Each row was made from one walk, in order. Every step used is in the known rows, and no mark comes twice. Write each row's walk.
Known rows
pimus-zesas: [-0.259  2.254  1.408 -0.865  1.780 -2.843 -1.432 -4.317  0.280 -0.038
  2.261 -3.673 -0.226  3.997 -1.061 -0.284 -0.289  4.007  0.038 -1.121
 -2.458 -0.717 -1.870]
zesas-dobib-vabitam: [-1.663  2.405 -1.049 -2.029  1.061  1.287 -0.339 -2.619  0.359 -0.585
  0.744 -3.018  1.129  4.236 -0.372 -1.738  2.103  3.152 -0.720 -2.091
 -0.699 -1.074  0.776]
dobib-gimufo-zisesi-vabitam-zesas: [ 0.603  0.000 -0.333 -0.166  1.663 -2.313 -2.765 -2.238  1.632 -0.646
 -0.515 -0.518  0.677  7.109  4.717  0.685 -0.220  2.220 -0.507  4.036
 -2.744 -2.662 -0.316]
gimufo-dobib: [-1.323 -0.213 -0.264 -1.233  0.853 -2.294 -1.503 -3.978  1.292 -0.193
  1.766 -4.155 -1.422  4.227 -0.954  0.065  0.738  5.160 -1.316  2.043
 -3.276 -0.630 -5.614]
pimus-zesas-gimufo-zisesi: [-0.492  3.594  2.525 -0.603  2.320 -3.688 -1.405 -4.090  0.347 -0.300
 -3.601 -5.141 -0.308  4.531  2.942 -0.878  0.782  4.754  0.398  3.107
 -1.309 -0.382 -2.186]
dobib-vabitam-zesas: [-0.482 -0.007 -0.957 -1.161  2.150 -3.398 -1.233 -3.118  1.390  0.175
  2.185 -3.872  1.732  4.810 -0.525 -0.111  0.120  2.696 -1.467 -1.934
 -2.431 -0.581  3.144]
gimufo-pimus-zesas-dobib: [-1.769  3.577  0.267 -0.860  1.885 -2.385 -0.828 -2.830  0.123 -0.221
  2.430 -2.598 -1.142  3.425 -0.084 -1.293  0.197  0.175  3.605  0.713
 -0.591  0.311 -3.769]
pimus-zesas-dobib: [-1.226  3.622  0.970 -1.162  0.985 -2.310 -0.811 -2.653  0.542 -0.573
  2.127 -2.778 -0.982  3.613 -0.041 -1.143  0.501  3.108  0.613 -2.043
 -0.665 -1.234 -3.658]
gimufo-zisesi: [-0.537  1.534 -0.700 -1.960  0.632 -4.589 -1.499 -3.882  0.423  0.262
 -1.667 -5.037 -0.630  4.709  3.702 -0.488  0.520  5.590 -1.561  2.751
 -2.834 -1.044 -1.375]
vabitam-dobib-zesas: [ 0.117 -0.051 -0.233 -2.248  2.684 -7.972 -0.297 -5.109  1.195  0.941
  5.771 -3.330 -0.877  3.221  0.070  0.760 -0.444  4.468 -2.849 -1.207
 -2.125 -0.879 -0.826]
pimus-zesas-gimufo-dobib-vabitam: [-0.958  2.315  2.822 -0.263  3.153  3.168 -1.279 -4.377  0.818 -0.649
 -0.782 -5.343  1.281  4.477 -2.286 -0.202  1.312  3.535  1.612  1.291
 -0.975  0.049 -2.033]
zisesi-vabitam-zesas-dobib-gimufo-pimus: [-1.381  0.253 -1.189  0.485  2.468 -0.844 -1.641 -0.874  1.562 -1.071
  2.741  2.848 -0.165  6.065  1.273 -0.758  0.635 -2.119  2.539  3.049
 -1.419 -1.129 -2.513]
gimufo-zisesi-vabitam-zesas-pimus: [ 0.763  1.376 -1.485  0.760  0.738 -3.346 -2.311 -2.455  1.686 -0.247
 -0.295  0.435 -0.865  4.928  3.172 -0.130  0.656  2.021  0.110  2.346
 -0.504 -2.257 -2.280]
zisesi-vabitam-dobib-zesas-gimufo-pimus: [-0.265 -0.337 -0.006 -1.563  5.016 -2.253 -0.654 -4.827  0.867  0.423
  3.541  2.321 -0.841  3.861 -0.767 -0.034  0.966  1.155 -0.410  4.013
 -1.210  0.529 -2.797]
pimus-zesas-gimufo-zisesi-vabitam: [ 0.439  3.164  2.071 -1.025  2.485  2.130 -2.372 -3.805  0.227 -0.571
 -3.456 -0.385 -0.140  5.218  2.849 -0.535  1.057  3.806 -0.018  4.121
 -0.988 -1.375 -3.468]
gimufo-zisesi-vabitam: [ 0.325  1.202 -1.155 -2.474  0.804  1.092 -2.471 -3.623  0.308 -0.028
 -1.687 -0.272 -0.428  5.345  3.500 -0.141  0.817  4.707 -2.052  3.913
 -2.489 -1.992 -2.666]
zisesi-vabitam-dobib-zesas-gimufo: [ 0.310 -0.291  0.655 -1.821  4.022 -2.076 -0.600 -4.601  1.271  0.043
  3.200  2.170 -0.648  3.983 -0.705  0.058  1.313  3.962 -3.412  1.227
 -1.223 -0.971 -2.646]
pimus-zesas-dobib-gimufo-zisesi: [-0.708  4.579  1.888 -0.125  0.989 -2.648 -1.327 -2.273  0.452 -1.019
 -1.291 -5.083  0.127  5.611  4.987 -0.633  0.269  2.674  2.868  1.746
 -0.403 -2.348 -1.527]
zisesi-vabitam-dobib-gimufo-pimus: [-1.233 -0.649 -0.772 -0.771  4.604 -1.685 -1.546 -4.894  0.230 -0.715
  2.289  1.836 -0.579  5.812  1.789 -0.295  0.832  2.304  1.644  5.186
 -2.698 -0.676 -3.068]
vabitam-dobib-zesas-gimufo-zisesi: [-0.153  1.228  0.913 -1.928  3.265 -8.798 -0.107 -4.686  1.327  0.738
 -0.089 -4.851 -0.946  3.726  4.168  0.139  0.569  5.329 -2.457  3.016
 -1.019 -0.522 -1.063]
zisesi-gimufo-pimus-zesas: [-1.296  2.343  2.684 -1.049  2.870 -2.887  0.233 -4.115 -1.103  0.347
  3.727 -0.845 -0.952  3.493 -0.280 -0.249 -0.559  0.973  3.889  5.113
 -2.535  0.234 -2.913]
zesas-dobib: [-1.853  1.794 -0.856 -1.523  0.550 -3.112 -0.439 -2.379  0.757 -0.627
  1.364 -1.904 -1.290  3.739  0.159 -1.842  1.755  4.148 -1.637 -1.067
 -1.560 -1.061 -3.470]
dobib-zesas: [ 0.778  0.167  0.069 -1.420  1.115 -3.534 -0.602 -3.946  1.009  0.803
  5.373 -3.191  0.361  3.785 -2.412  0.477 -0.179  2.613 -2.289 -1.503
 -2.832 -0.830  1.161]

Which walk is each row?
[-0.529  0.303  0.701 -0.260  3.230 -3.673 -0.127 -4.034  0.772  0.684
  2.977 -2.226  0.239  3.710 -2.970 -0.668  0.927  0.059  0.631  2.603
 -2.144  1.625  0.265]	dobib-zesas-gimufo-pimus
[-1.713  0.607 -0.067  0.778  1.428 -6.630 -0.770 -0.965  2.112 -1.199
  2.405 -2.155 -0.235  5.458  1.461 -0.954  0.674  1.716 -0.055 -0.658
 -1.806 -1.678 -1.166]	vabitam-zesas-dobib-gimufo
[-1.747 -0.046  1.650 -1.550  1.104 -2.396  0.052 -3.540  0.328 -0.124
  2.798 -1.609 -2.000  3.923 -0.105  0.124  0.743  4.895 -0.380  5.587
 -3.422 -1.233 -6.538]	zisesi-gimufo-dobib
[-0.861  4.291  0.830 -1.527  1.527  2.229 -0.635 -2.900  0.115 -0.537
  1.518 -3.790  1.432  4.000 -0.589 -1.065  0.875  2.108  1.411 -3.285
  0.219 -1.235  0.516]	pimus-zesas-dobib-vabitam
[ 0.187  0.974  2.168  0.865  0.706 -2.946  0.972 -3.336  0.846  0.410
  6.643 -1.151 -1.375  2.732 -2.780  0.802  0.658  1.264  1.931  3.297
 -1.065 -1.684 -3.940]	zisesi-gimufo-dobib-zesas-pimus
[-0.805  1.907  1.862  0.928  3.299 -2.322 -1.406 -4.314 -0.087 -0.483
  2.621 -3.508  0.775  5.430 -0.619 -0.235 -0.438  0.010  4.787  2.504
 -2.757  0.220 -0.166]	dobib-gimufo-pimus-zesas
[-2.505  1.502 -0.430  0.270  2.062 -2.672 -0.493 -2.336  0.410 -1.041
  1.533 -1.872 -0.292  5.191  0.643 -1.827  1.569  0.256  3.202  2.699
 -1.842 -0.081 -1.793]	zesas-dobib-gimufo-pimus
[-0.599  0.487 -0.761  1.469  1.394 -2.562 -1.300 -3.027  2.225 -0.313
  2.526 -4.486  0.547  4.157 -1.888  0.220  0.878  1.767  1.741 -0.573
 -0.572 -0.839 -0.950]	gimufo-dobib-vabitam-zesas-pimus
[-0.299  1.124 -0.952  1.363  1.818 -3.795 -0.642 -3.092  1.465 -0.254
  2.401 -3.130  1.468  4.185 -1.757 -0.714  1.183  1.495  0.884 -2.741
 -0.521 -0.740  2.958]	dobib-vabitam-zesas-pimus
[-1.712  0.124 -0.281  0.034  4.241 -3.446 -0.663 -3.187  1.210 -0.035
 -0.078 -2.995  1.590  4.737 -1.068 -1.221  1.181 -0.017  1.370  2.249
 -1.759  1.888  2.363]	dobib-vabitam-zesas-gimufo-pimus
[-0.832  1.323  0.146 -0.851  2.698 -4.200 -1.165 -2.898  1.543 -0.085
 -3.756 -5.362  1.677  5.302  3.533 -0.669  1.151  3.321 -1.055  2.361
 -1.239 -0.164  2.726]	dobib-vabitam-zesas-gimufo-zisesi
[-2.192  3.764  2.214 -1.215  2.185 -2.468  0.790 -2.385 -0.836 -0.141
  3.540  0.033 -1.702  3.097  0.751 -1.207  0.183 -0.155  4.579  4.204
 -0.705 -0.234 -4.641]	zisesi-gimufo-pimus-zesas-dobib
[-1.434  4.126  0.177 -1.318  2.487  1.955 -0.699 -3.125 -0.249 -0.216
  1.795 -3.612  1.268  3.895 -0.396 -1.194  0.582 -0.673  4.583 -0.458
  0.243  0.339  0.413]	gimufo-pimus-zesas-dobib-vabitam
[-0.809  0.197 -0.500  0.255  1.574 -0.857 -1.663 -0.720  1.954 -1.506
  2.489  2.620  0.000  6.187  1.243 -0.678  1.005  0.987 -0.484  0.391
 -1.491 -2.711 -2.431]	zisesi-vabitam-zesas-dobib-gimufo
[-1.511  1.523  1.550  0.099  4.840 -6.582 -1.030 -5.462  0.149 -0.381
  2.968 -3.728 -0.460  4.888  1.793  0.091 -0.641  2.183  4.113  2.866
 -2.093  0.168 -1.907]	vabitam-dobib-gimufo-pimus-zesas
[ 1.454  1.230  0.729 -1.555  1.842  1.258 -1.564 -3.364  0.917  0.355
 -0.647  0.084  0.473  4.948  1.532  0.154  1.089  2.723 -2.306  3.781
 -1.382 -1.450 -0.614]	dobib-zesas-gimufo-zisesi-vabitam
[-1.038 -0.826 -0.591 -0.067  3.918 -2.050 -1.733 -2.655  1.473 -0.360
  0.447  2.852 -0.596  5.023 -0.738 -0.992  1.153  0.143  0.036  4.345
 -2.262  0.898 -3.244]	zisesi-vabitam-zesas-gimufo-pimus
[-2.353  0.574 -0.748  0.939  2.294 -6.669 -0.692 -1.180  1.719 -0.811
  2.778 -1.888 -0.388  5.375  1.560 -1.046  0.393 -1.305  2.968  2.073
 -1.757 -0.175 -1.287]	vabitam-zesas-dobib-gimufo-pimus
[-1.424  2.760  0.029 -0.553  0.487 -3.458 -0.913 -1.979  0.707 -1.020
 -2.035 -4.359 -0.180  5.749  5.187 -1.291  1.496  3.632  0.756  2.881
 -1.416 -2.196 -1.314]	zesas-dobib-gimufo-zisesi
[-1.250 -0.058  0.416 -1.116  4.839 -7.910  0.331 -5.101  0.986  0.759
  3.467 -2.355 -1.022  3.134 -0.427 -0.358  0.664  1.914 -0.024  2.929
 -1.549  1.507 -1.616]	vabitam-dobib-zesas-gimufo-pimus
[-0.378  1.645 -1.921 -1.959  0.273 -2.347 -2.191 -0.700  1.839 -0.316
 -0.673  0.556 -1.261  5.095  5.505 -0.337  0.373  2.192 -1.794  2.154
 -0.553 -2.600 -3.937]	gimufo-zisesi-vabitam-zesas-dobib
[-0.645 -0.016  1.112 -1.336  3.927 -7.887  0.297 -4.979  1.384  0.369
  3.102 -2.587 -0.876  3.266 -0.529 -0.287  0.993  4.977 -2.974  0.274
 -1.549 -0.009 -1.354]	vabitam-dobib-zesas-gimufo
[-1.802  0.907 -1.212 -0.952  0.746 -7.258 -0.703 -1.171  2.095 -0.390
  2.449 -1.986 -1.355  3.907  1.037 -1.107  0.531  2.632 -1.848 -1.770
 -1.447 -1.073 -2.963]	vabitam-zesas-dobib
[ 0.201 -0.913 -1.231 -1.134  1.707 -2.047 -2.205 -2.616  1.688 -0.155
  2.812  1.859 -0.459  5.082 -0.101  0.125  0.036  2.605 -2.787  0.372
 -2.907 -1.593 -2.414]	zisesi-vabitam-zesas
[ 0.968  1.413  0.041  1.104  0.840 -4.173 -0.217 -3.830  1.009  0.348
  5.448 -2.420  0.040  3.085 -3.596 -0.234  0.844  1.494  0.085 -2.299
 -1.050 -0.976  0.918]	dobib-zesas-pimus
[ 0.399 -0.409  0.249 -1.246  0.682 -2.234 -1.157 -3.840  1.811  0.761
  5.514 -4.510 -0.545  3.757 -2.567  1.389 -0.411  2.618 -1.468  0.506
 -2.805 -0.921 -2.888]	gimufo-dobib-zesas
[-0.819  0.489 -1.669 -1.371  0.849 -1.515 -1.681 -0.888  1.939 -0.712
  2.606  2.756 -1.145  4.674  0.834 -0.763  0.825  1.781 -2.272 -0.664
 -1.121 -2.043 -4.291]	zisesi-vabitam-zesas-dobib
[-1.050  0.780  0.289 -0.363  2.068 -8.536 -1.294 -2.644  1.912 -0.028
 -3.073 -4.385 -0.748  4.870  4.096 -0.745  0.744  4.162 -2.012  3.481
 -2.114 -0.175 -1.495]	vabitam-zesas-gimufo-zisesi
[-2.226  0.445  0.192 -0.212  3.464 -3.660 -0.517 -4.194  0.319 -0.270
 -0.718 -1.804 -0.695  4.087 -1.469 -2.021  2.058  2.486  0.694  4.091
 -2.704  1.872 -2.422]	zesas-gimufo-pimus
[ 0.418  0.891  0.046 -0.791  1.428  1.833 -2.503 -3.396  0.347 -0.890
 -1.708 -0.452  0.757  6.926  3.857 -0.076  1.023  3.772 -0.231  4.818
 -2.869 -2.621 -0.717]	dobib-gimufo-zisesi-vabitam
[-0.541  1.296  0.445 -0.310  1.268 -3.815 -1.536 -3.664  0.481 -0.535
 -1.790 -5.192  0.534  6.245  4.241 -0.415  0.666  4.641  0.192  3.735
 -3.248 -1.666  0.497]	dobib-gimufo-zisesi
[-1.068  0.725  1.181  1.090  1.669 -2.571  0.387 -2.643  1.264 -0.296
  3.571 -1.916 -0.052  3.821 -0.966  0.273  0.900  1.382  2.686  2.917
 -0.650 -1.421 -1.916]	zisesi-gimufo-dobib-vabitam-zesas-pimus
[-1.994  0.574  0.770 -1.510  2.501 -3.732  0.654 -3.757 -0.834  0.339
  2.942 -0.016 -1.243  3.739 -0.053 -0.919  0.621  1.977  1.832  6.266
 -3.465  0.437 -2.736]	zisesi-gimufo-pimus
[-1.155  3.362  2.134  0.508  1.665 -1.708 -0.819 -2.365  0.577 -1.451
  2.007 -2.949  0.183  5.164  0.293 -1.048  0.668  2.166  2.296 -1.142
 -1.050 -1.881 -1.878]	pimus-zesas-dobib-gimufo
[-0.651 -0.625 -0.090 -1.054  3.632 -1.520 -1.569 -4.695  0.656 -1.106
  1.829  1.706 -0.429  5.924  1.690 -0.198  1.149  5.217 -1.423  2.334
 -2.768 -2.177 -2.950]	zisesi-vabitam-dobib-gimufo
